Every row comes from one small tree of marks. The marks that hang from a mark follow it in brackets, in the order of their numbers. Every link used is in the known rows. Which tree was each row made from?
Known rows
q_269{q_63}: [ 26  48  19 -20  22 -21   2  -7  10  -7  15 -37 -11 -29 -56 -17  16   1
  17   0  16 -12  21  27 -16  22 -16 -36 -32  23  42  36  10  14  19  -9
 -16 -14  -6  -8  11   0 -22  -6  -7  16  18   8  15  -5   4  -8   0  -6
   9  10 -21  -1  53 -26  22]
q_399{q_855{q_63 q_209 q_337 q_440 q_706}}: [ 27  15  26 -30  38 -25   0 -50   9 -46  43 -30   0 -47 -40 -43  31  25
 -15 -27   6  -3  79   4  -4 -19 -25 -71 -26  42  20 -17 -27  20  38  18
  -1 -22 -31 -42  58 -35 -22   4   9 -21 -19  32   0 -12  20 -28 -10 -20
  53  40 -36   9  77 -42  29]
q_706{q_855{q_63 q_209}}: [ 25  25   9  -9  29 -11   3 -18  -2 -29  12 -38  10 -35 -62 -28  15  -1
   1   2   7   0  58  16 -14 -19 -22 -57 -19  36  28  15  -4  12  20  22
  -1 -28 -15 -12  32 -18 -10 -11  -1  13  -3  18  24  10   7 -25 -10  -6
  23  21 -35   1  47 -40  27]
q_545{q_855{q_63 q_337 q_399 q_440}}: [  3  26  33 -35  25 -15  -7 -37  15 -60  26 -46  -6 -44 -32 -58  24  10
 -11 -44  10   9  55   3  -3   0 -51 -64 -16  29  29  -9  -3  27   9  15
   4 -36  -5 -36  47 -27 -23  31  -7  -7   9  25  12 -16  20 -26 -16 -21
  48  55 -37  26  49 -42  15]
q_399{q_855{q_63 q_209 q_440 q_706}}: [ 21  18  24 -30  38 -16   2 -48   8 -46  38 -35   4 -49 -53 -30  25  32
 -12 -17   6   2  77   9  -5 -20 -30 -69 -25  33  28  -7 -31  10  37  10
  -2 -17 -27 -43  52 -30 -30   3 -10 -13 -17  24   9  -5   8 -23 -14 -14
  42  28 -29  -5  58 -35  33]
q_545{q_269 q_855{q_63 q_209 q_337 q_440 q_706}}: [ 18  20  34 -41  28 -31  18 -44  -1 -56  40 -35  -5 -57 -50 -36   3   6
  10 -23  28 -19  64   1 -34 -18 -12 -66 -27  18  14 -17  -8  25  22  -1
  39 -42 -14 -55  63 -30 -18  22  13  -6   1  36  -7 -13  29 -41  -2 -20
  41  40 -45   1  67 -43  34]
q_706{q_855{q_63 q_209 q_337 q_399 q_440}}: [ 14  17  13 -21  38 -16   3 -40   4 -52  29 -52   7 -38 -43 -44  28   6
 -18 -25  -2  15  72   3   1 -32 -32 -87  -7  48  36 -11  -8  37  24  32
   9 -36 -29 -24  52 -35  -6  20   7 -13 -12  23   5   7  10 -49 -12 -11
  44  53 -42  23  65 -42  26]
q_930{q_855{q_63 q_337 q_399 q_440}}: [ 20  20  25 -26  19 -10  -5 -44  11 -56  23 -60 -14 -28 -35 -34  34  -5
 -20 -25   0  17  65   8   6   1 -44 -72 -21  40  34   0   5  33  23  24
   7 -27 -34 -40  45 -49  -3  14  -2  -8  -9  31  11 -10  11  -9 -12  -9
  43  42 -41  27  61 -48  20]
q_209{q_855}: [ 20  36  10  -9   1  -4  -8 -22  -3 -22  -1 -19   0 -26 -48 -13  21 -14
   6  -4  20   1  24   4 -24  19 -14 -43 -35  21  39  42  13 -11   8   1
  -5 -19 -16 -14  28   9 -19  -7 -29  18   7  10  42  -2  -9 -13  -4 -13
  46  15 -13  -3  41 -27  19]
q_545{q_855{q_337 q_440 q_706}}: [ 13  24  39 -32  34 -35   4 -29  25 -38  14 -33  -4 -37 -36 -33  14   5
  -1 -19  20  -5  47  -7 -17   3 -13 -49 -29  12  33  -6   6  10  19  -6
  19 -26 -22 -35  55 -32 -13  23   3   2  10  19   9 -24  20 -27 -13 -31
  49  36 -11   5  68 -39  26]
q_855{q_63 q_209 q_706}: [ 31  30   9 -15  19 -21   8 -33  -6 -37  39 -23  -2 -29 -66 -32   7   4
   1  -2  26  10  71   9  -7  -9 -29 -55 -25  25  28   8  -6  30  31   9
   9 -16 -33 -34  48 -18 -36  -5   3  -9  -9  16  12  -1  22 -14   2 -18
  27  25 -37  -4  52 -26  30]
q_209{q_855{q_63 q_337 q_440 q_706}}: [ 23  21  19 -25  19 -18  -7 -51   2 -54  33 -30   4 -32 -30 -43  34   2
 -12 -25  15  19  46 -14 -14  -2 -34 -71 -37  33  21  24   4  18  22  18
   3 -23 -40 -39  62 -26 -19  15   3  -7   1  26  15  -5  14 -19  -3 -26
  65  34 -27   7  71 -44  17]
q_399{q_855}: [ 12  36  24 -15  19 -13  -6 -10  18 -13  -1 -32  -6 -33 -51 -18  26   3
   4  -9   1 -17  42  19  -7  10  -9 -31 -23  22  31  15  -7 -11  20  -6
 -21 -16  -2 -13  17  -6 -20 -12 -28  17  -3  16  33 -20  -9 -12 -10 -13
  38  13  -8  -1  42 -33  20]
q_545{q_269{q_63} q_855{q_337 q_399 q_440}}: [  9  36  51 -42  22 -28  12 -32  10 -41  22 -57 -19 -50 -42 -31  13   6
  18 -35  16 -29  24  16 -26   6 -15 -60 -27  15  35   2   2  28   6 -15
  19 -41  16 -37  27 -21 -11  40  -5   1  24  25  -9 -26   9 -46  -5 -24
  36  38 -33  14  60 -47  28]
q_706{q_855{q_440}}: [  7  29  21 -19  39 -22  -4 -13  16 -21  -7 -45   2 -38 -38  -2  16   6
   4   3  -7   1  48  10 -18  -8  -8 -55 -17  20  48  20   0  -9  18  -5
   3 -17 -29 -12  34 -17   6   5 -11  20   7   9  27  -3 -15 -36 -19 -13
  37  14  -5  -3  56 -45  27]
q_399{q_855{q_706}}: [ 13  32  22 -20  25 -25  -2 -20  11 -21  12 -26  -3 -31 -49 -17  26   9
  -5  -7   4 -16  50   8  -8   2 -14 -23 -29  19  33  13  -3   0  27 -14
 -11 -11 -17 -24  28  -8 -27  -3 -15  10  -7  13  36 -26  -6  -9  -6 -18
  42  17  -6 -14  50 -33  28]
q_399{q_855{q_63}}: [ 19  33  19 -21  18 -12 -12 -21  13 -30  15 -33   1 -34 -45 -34  28  13
  -2 -14   5 -12  50  24  -4   1 -36 -28 -22  32  22  16  -7  -4  19   7
 -29 -18  -3 -21  21  -6 -31 -13 -24  13   0  26  32 -14  -3   0 -16  -8
  33  18 -23   1  36 -39  16]
q_545{q_855{q_63 q_209 q_337}}: [ 27  23  24 -24  19 -17   3 -24   6 -43  22 -24   6 -40 -58 -56   7  -2
   1 -25  23  -2  51   9 -15  -2 -26 -58 -20  33  20  -8  -2  18  18  24
   3 -38   5 -26  43 -18 -21   0   2  -2  -1  28   8  -7  33 -20  -2 -15
  31  48 -46  16  50 -35  22]

Which tree is each row?
[ 17  21  24 -25  13 -17  -5 -56   1 -67  42 -35  -2 -27 -31 -51  41   2
 -24 -38  13  22  54 -14  -2  -8 -50 -77 -29  36  26  15   2  37  18  21
   7 -25 -39 -44  63 -30 -27  27   1 -15   0  23  18 -12  11 -26  -7 -25
  67  49 -36  19  63 -40  21] -> q_209{q_855{q_63 q_337 q_399 q_440 q_706}}
[ 17  23  36 -37  19 -20  11 -36   2 -50  28 -36  -6 -56 -43 -32  -4   2
  15 -30  23 -20  51   9 -32 -12 -11 -73 -24  20  15 -13 -11  14  15  13
  30 -41   5 -46  51 -28  -8  12   3  -3   6  40  -6  -8  24 -42  -8 -10
  36  39 -44  12  62 -41  29] -> q_545{q_269 q_855{q_63 q_209 q_337 q_440}}
[ 29  29  49 -41  34 -43  25 -39   6 -38  38 -39  -8 -55 -62 -22   6  13
  19 -17  29 -33  37   6 -39  -4   8 -69 -38  19  24  -4 -10  31  25 -12
  40 -40  -5 -41  46 -33 -12  23  13  -7  13  22 -20 -17  21 -49   7 -22
  37  34 -34  -5  83 -39  39] -> q_545{q_269{q_63} q_855{q_209 q_337 q_440 q_706}}
[ 19  22  13 -15  35 -14   2 -29   6 -36  16 -46   8 -47 -45 -22  19  14
   3  -3   1  11  67  13 -16 -28 -24 -80 -15  35  36   7 -14  10  21  25
   6 -26 -32 -21  45 -26  -3  -5  -7   3  -3  21  13  14   1 -38 -16  -6
  31  24 -30   3  55 -42  28] -> q_706{q_855{q_63 q_209 q_440}}
[ 13  32  19 -12  19 -27   1 -29  10 -34  16 -33 -15 -12 -48 -41  16 -13
 -16 -26  19   5  56  -8   4   0 -26 -40 -15  22  42   3  11  40  21  -4
   9 -23 -30 -24  43 -21 -21  23   9  -5  -5  11  24 -31  12 -13   8 -32
  48  48 -27  16  57 -30  19] -> q_855{q_337 q_399 q_706}
[ 24  23  20 -28  31  -9  -4 -38   5 -37  25 -42   0 -52 -49 -27  26  29
  -3 -18  -1  -3  68  22  -7 -12 -25 -72 -22  39  27  -7 -30   4  30  22
 -10 -20 -17 -33  42 -23 -22  -6 -16  -8 -16  24  11   0   4 -24 -21  -7
  36  27 -28   5  55 -35  24] -> q_399{q_855{q_63 q_209 q_440}}
[ 12  22  20 -18  31 -32   3 -35  23 -25  18 -36  -9 -30 -31 -20  11   1
  -5 -15  15   1  61 -10  -8   3  -9 -49 -28  15  37   4   2  15  31  -3
  11 -16 -42 -28  60 -28 -13  15  13  -7   0  22   8 -22  12 -22  -4 -30
  47  34 -17   5  80 -31  25] -> q_855{q_337 q_440 q_706}
[ 17  19  25 -29  15 -18   2 -49   6 -59  32 -63 -11 -34 -47 -27  32   3
 -22  -7   3  19  71   4   3 -12 -54 -63 -23  25  40  10   1  34  22   7
  19 -14 -50 -57  47 -53 -21  21  -9  -4  -7  21  18 -11   0  -9 -12  -7
  46  29 -31   7  53 -43  29] -> q_930{q_855{q_63 q_399 q_440 q_706}}
[ 24  20  25 -25  36 -21   2 -36  14 -29  26 -31  -7 -48 -56 -12  20  23
  -4  -7   5  -9  71   9  -8 -13  -4 -65 -27  23  40 -10 -27   2  37  -1
   7 -17 -31 -35  47 -25 -17   6  -9  -7 -15  18   9 -15  -1 -34 -11 -15
  46  23 -10  -8  60 -31  39] -> q_399{q_855{q_209 q_440 q_706}}
[ 19  24  13 -16   3 -15  -6 -47  -9 -59  37 -28  -1 -19 -43 -57  37 -11
 -21 -33  18  20  45 -10  -1   3 -52 -57 -34  37  26  17  14  38  15  14
   3 -25 -28 -39  50 -18 -36  17   0  -8  -1  19  26 -12   9 -12   0 -25
  63  49 -42  13  54 -40  15] -> q_209{q_855{q_63 q_337 q_399 q_706}}
[ 23  28  12 -19  24 -24   0 -30   5 -37  31 -26  -1 -22 -38 -50  19 -11
  -8 -14  24   1  62   0  -4   1 -33 -37 -25  27  22  14  14  23  23  10
  -3 -18 -28 -28  48 -23 -28   5  10   0  -1  29  16 -18  25   2   6 -22
  41  40 -37   9  63 -36  13] -> q_855{q_63 q_337 q_706}
[ 35   8  23 -27  29 -26   4 -49   8 -53  37 -43  -3 -37 -51 -29  22   1
 -15  -8  13  12  76   1  -8 -12 -27 -81 -35  43  27 -10  -8  35  42  28
  25 -21 -54 -43  67 -58 -10   4  18 -16 -22  26  -2   1  28 -15  -2  -8
  43  36 -47   9  82 -42  34] -> q_930{q_855{q_63 q_209 q_337 q_440 q_706}}
[ 11  25  38 -36  12 -20  11 -44  -7 -62  35 -49 -15 -55 -47 -49   7   5
   5 -43  19 -13  59   0 -20 -14 -27 -80 -19  25  25 -19 -14  29  14   9
  31 -51   4 -51  50 -29 -15  29  -2  -9   1  35  -7 -15  17 -53  -8 -15
  44  53 -49  20  51 -39  26] -> q_545{q_269 q_855{q_63 q_209 q_337 q_399 q_440}}
[ 12  20  16 -18  30  -8   1 -37   3 -49  23 -54   0 -43 -52 -31  27  17
 -12 -16  -4  13  72   9   0 -31 -37 -81  -7  43  45   3 -16  27  20  23
  11 -30 -30 -31  42 -31 -10  16  -6  -4  -5  15  13  14  -2 -46 -20  -8
  40  39 -33  14  49 -43  30] -> q_706{q_855{q_63 q_209 q_399 q_440}}
[ 17  26  15 -29  22 -17   6 -60   1 -53  48 -46 -13 -36 -55 -42  13  23
 -13 -21  18  20  88  -1   3 -26 -46 -80 -15  33  39 -10 -16  43  29  11
  21 -18 -48 -51  59 -32 -33  29   1 -28  -7  14  -1  -3  13 -35  -7 -16
  40  45 -39   8  52 -26  31] -> q_855{q_63 q_209 q_399 q_440 q_706}
[ 28  29  12 -10   5  -8 -10 -29   0 -42  17 -20   7 -21 -40 -47  29 -12
  -6 -25  14   9  35   1 -11  15 -35 -54 -37  33  19  34  15  13  13  22
 -13 -25 -16 -20  40  -9 -21  -3  -6   2  -2  28  29  -3  13 -10  -3 -16
  49  30 -36  17  57 -36  13] -> q_209{q_855{q_63 q_337}}
[ 18  28  21 -26  25 -21  -2 -31   5 -42  22 -29  -1 -32 -51 -37  32  13
  -6 -10   4  -8  55  13  -4  -3 -37 -26 -27  28  20  13  -8   3  24   0
 -20 -12 -20 -35  31 -14 -36  -5 -14   7  -5  22  32 -22   6  -1 -10 -16
  42  18 -22  -9  46 -37  23] -> q_399{q_855{q_63 q_706}}
[ 29  21  22 -20  38 -29   7 -42  17 -29  29 -25  -6 -32 -48 -22   5   6
  -6 -16  24   1  73  -8 -10 -14  -4 -73 -29  28  35 -10 -11  26  38   6
  21 -20 -43 -30  70 -34  -9  12  20 -17 -13  18  -7  -9  21 -34   2 -26
  45  40 -28   6  84 -28  33] -> q_855{q_209 q_337 q_440 q_706}
[ 11  26  18 -29   9 -16  -7 -56  -7 -64  37 -47  -4 -33 -39 -37  39   9
 -18 -24   9  22  52  -7  -6  -8 -51 -73 -31  26  40  32   1  26  13   9
   7 -16 -41 -49  50 -20 -32  30 -15  -6   4  16  21  -8   3 -24 -13 -21
  61  36 -25   6  48 -35  20] -> q_209{q_855{q_63 q_399 q_440 q_706}}
[ 26  26  21 -13   9 -12   5 -29   4 -36  17 -49 -15 -26 -70  -6  20 -13
  -7  -7   3   3  57  17  -3   2 -20 -63 -25  31  49   1  -2  26  25   7
  16 -26 -25 -26  30 -32 -11   1 -17  10 -19   4  25  -2   1 -13  -4  -2
  29  23 -37  10  42 -28  32] -> q_930{q_855{q_209 q_399}}
